Each row was made from one path, in order. Every step used is in the known rows, and no mark comes twice. Write each row's path.
(in the rows, 128 means zero)
Known rows
rame-nepes-retep: [116 115 126  94 180 123 142 112 108  69 121 129 153 123 157 138 107 177
 133 153  81 100 107 136 118]
nipab-nepes: [131 128 128 117 143 136 137 147 123 100 105 132 137 149 128 116 155 116
 117 111 135 113 124 134 115]
nipab-viru-rila-niseg: [119 104 112 137 138 113 138 137 135 168 136 121 117 118 137 132 155  85
 152 136 120 113 104  86 144]
retep-viru-rila-niseg-nipab: [125 144 143 118 107 122 120 117 121 161 118 126 106  96 167 136 100 125
 137 117 155 131 171 108 154]
nepes-retep-viru: [108  86 155 126 136 123 123 106 116  80 119 131 123 102 173 117 115 183
 138 154 116 136 145 149 126]
retep-viru-nipab-nepes-rame-niseg: [152 163 142 182 118 109 124 125 135  69 104 157 100 155 114 107 130 137
  84 109  90 174 124 131 111]
nipab-niseg: [135 124 126 128 126 138 125 137 131 119 151 142 121 114 113 124 148 155
 145 180 156 128 121 132 119]
retep-viru-rila: [131 109 142 109 130  90 147 125 120 135 102 112 101 104 135 135 117 153
 139 128 145 146 168 110 133]
rame-nepes-retep-viru-nipab-niseg: [139 161 146 153 133 121 129  78 125  41 156 174 107  94 154 156  81 218
 154 142  82 151  95 119 110]
nipab-nepes-retep-viru: [106 132 156 143 138 140 123 111 120  39 102 145 125 117 175 118 102 148
 136 105  99 121 141 142 122]
muto-viru-rila-niseg-nipab-nepes: [122 132 115 118 110 201 126 106 126 190 118 115 147 127 120 153  68  50
 158  47 137 118 157 110 144]
rame-nepes: [136 128 121 100 168  99 147 141 108 111 106 127 137 135 140 138 126 178
 117 157 125 122 107 130 110]
niseg-nipab: [131 104 126 100 115 137 119 153 128 197 142 108 129 118 127 119 158 141
 123 154 182 121 168 174 135]
rame-nepes-retep-viru-rila-niseg: [110 151 143 109 173 107 141  78 104  38  98 149 123  99 202 155  63 158
 156 114  52 114  95  63 140]
viru-rila: [134  95 120  74 147 111 154 141 121 166 119 102 127 125 103 137 154 119
 138 131 142 123 141 109 137]
viru-nipab: [153  75 120 105 131 115 139 137 127 157 136 125 128 156 107 121 209 160
 119 143 155 150 109 129 118]
nepes-rame-niseg-nipab: [133 130 124 137 120 125 108 158 135 179 136 109 128 127 112 109 136 120
  87 179 127 142 174 177 138]
rame-nepes-nipab-niseg: [117 170 132 136 122 102 116 125 115  33 143 172 130 116 113 142  89 163
 130 177 110 128 102 130 111]
rila-niseg-nipab-nepes-retep: [104 141 132 118 130 195 102 117 125  85 136 146 153 128 178 118 127  89
 137  93  96  85 113 130 148]
nepes-nipab: [106  88 133 116 113 105 114 145 120  82 119 136 133 143 110 110 158 136
 110 174 144 132 125 151 126]
nipab-nepes-rame: [133 133 142 108 129  96 131 140 140  86  97 134 161 170 106 110 138 104
  96 130  93 140 145 168 121]
viru-nipab-nepes-rame-niseg-tebifad: [171 176 103 180 118 128 130 139 146 134 123 126 133 167  89 116 143 120
  74 111 119 139 113 108 112]
viru-rila-niseg: [131  98 114  85 153 125 141 132 112 132 111 120 126 136 133 132 164 105
 138 133 124 116 108  63 146]
viru-retep: [124  98 151  92 155 111 139 120 141 156 138 111 139 127 136 119 124 155
 146 141 164 135  98 147 115]
rame-niseg-nipab-nepes: [126 175 118 157 129 197 115 160 119 153 129 122 105 117 126 112 146 103
 107 109 147 100 150 145 129]

Which path is each row?
[129 151 130 115 113 155 120 152 128 155 126 124 136 128 127 121 133 108
 118 103 166 106 170 168 131] -> niseg-nipab-nepes
[112 140 128 112 139  81 127 143 105  47 108 140 137 143 123 132 113 158
 109 165 114 125 104 140 113] -> rame-nepes-nipab
[154 142 122 154 134 130 130 144 136  97 118 144 125 175  86 109 171 108
  83 114  86 153 104 127 116] -> viru-nipab-nepes-rame-niseg
[108 136 137 106 124 174 112 129 127 120 138 127 152 121 141 124 121 111
 138  98 118  95 149 173 139] -> niseg-nipab-nepes-retep
[148 184 110 179 130 124 126 146 141 109 106 118 145 149 109 110 109 111
  75 139 108 118 130 124 117] -> nipab-nepes-rame-niseg-tebifad
[105 125 145 108 117 137 115  95 119 125 129 127 116  84 184 140 100 125
 157 113 109 116 158 109 166] -> nepes-retep-viru-rila-niseg-nipab
[129 150 128 149 146 129 125 148 129  89 101 132 131 155 104 102 139 101
  85 134  81 133 131 143 120] -> nipab-nepes-rame-niseg
[113 129 152 146 113 125 119 134 169 252 187  99 119  91 138 130 107 125
 167 138 176 126 142 201 129] -> niseg-nipab-viru-retep
[124 191 145 132 106 138 120 122 123 124 103 139 105 106 168 137  84  92
 138  61 141 117 158 100 152] -> retep-viru-rila-niseg-nipab-nepes
[144 122 101 143 130 125 122 133 127 141 122 121 143 140 161 120 148 147
 112 161 165 106  95  76 128] -> rila-niseg-tebifad
[102 141 127 162 125  77 121 144 128  89 137 137 128 125 123 136 105 144
 123 170 108 122 109 158 111] -> rame-nepes-nipab-viru
[151  88 140 137 114 101 132 121 123 129 126 138  98 135 137 121 167 188
 115 135 160 169 119 134 114] -> retep-viru-nipab
[150 142 105 170 126 109 127 147 140 147 121 102 138 136 112 109 128 151
  83 190 126 136 145 125 119] -> nepes-rame-niseg-tebifad
[126  71 105 106 144 175 144 101 118 179 113 108 141 134 117 145 101  90
 159 113 133 135 126  76 136] -> muto-viru-rila-niseg
[130  66 109 100 135 163 154 114 124 209 115  84 140 123  83 151  91 106
 159 116 149 144 170 114 128] -> muto-viru-rila
[123  89 110 106 117 191 123 106 123 235 132  97 142 112 124 154  84  84
 165 104 160 129 163 111 151] -> muto-viru-rila-niseg-nipab
[149  84 114 133 118 181 140 105 132 158 128 126 142 162  89 139 125 118
 133  69 146 155 130 135 104] -> muto-viru-nipab-nepes
[100 157 117 149 135  82 129 123 122  83 129 142 122 125 133 149  96  95
 143 133  77 111  82  85 136] -> rame-nepes-nipab-viru-rila-niseg
[156 110 120 128 115 135 131 123 138 142 172 153 117 131  98 130 188 161
 138 160 149 156 101 121 116] -> viru-nipab-niseg
[101 103 123 136 102  85 131 148 137 156 143 111 118 115  84 135 144  90
 147 146 132 133 141 134 140] -> nepes-nipab-viru-rila
[152 118 123 113 131 132 140 136 126 111 124 141 131 167 106 123 194 131
 113  93 136 138 102 121 115] -> viru-nipab-nepes
[174 143 103 162  94 133 131 120 151 168 177 136 127 125 104 140 156 177
 132 161 181 140 106 101 114] -> viru-nipab-niseg-tebifad
[128 170 126  97 125 153 127 135 123 146 119 129 129 126 139 135 126  66
 136  67 132  94 134  94 156] -> viru-rila-niseg-nipab-nepes
[109 145 138 188 128 159 117 140 158 245 187  96  88  78 135 119 111 122
 157 148 173 117 121 179 125] -> rame-niseg-nipab-viru-retep
[ 95 104 155 158 108  87 115 131 160 136 167 127 130 117 117 118 104 125
 156 155 146 139  95 172 118] -> nepes-nipab-viru-retep
[153 137 155 144 101  74 129 113 144  81 102 156 130 169 114 118 130 137
  90  98  97 182 137 151 114] -> retep-viru-nipab-nepes-rame
[106 149 130  92 135 181 121 109 121 117 129 130 144 117 152 138 116  64
 158  65  87  79 126 101 164] -> viru-rila-niseg-nipab-nepes-retep
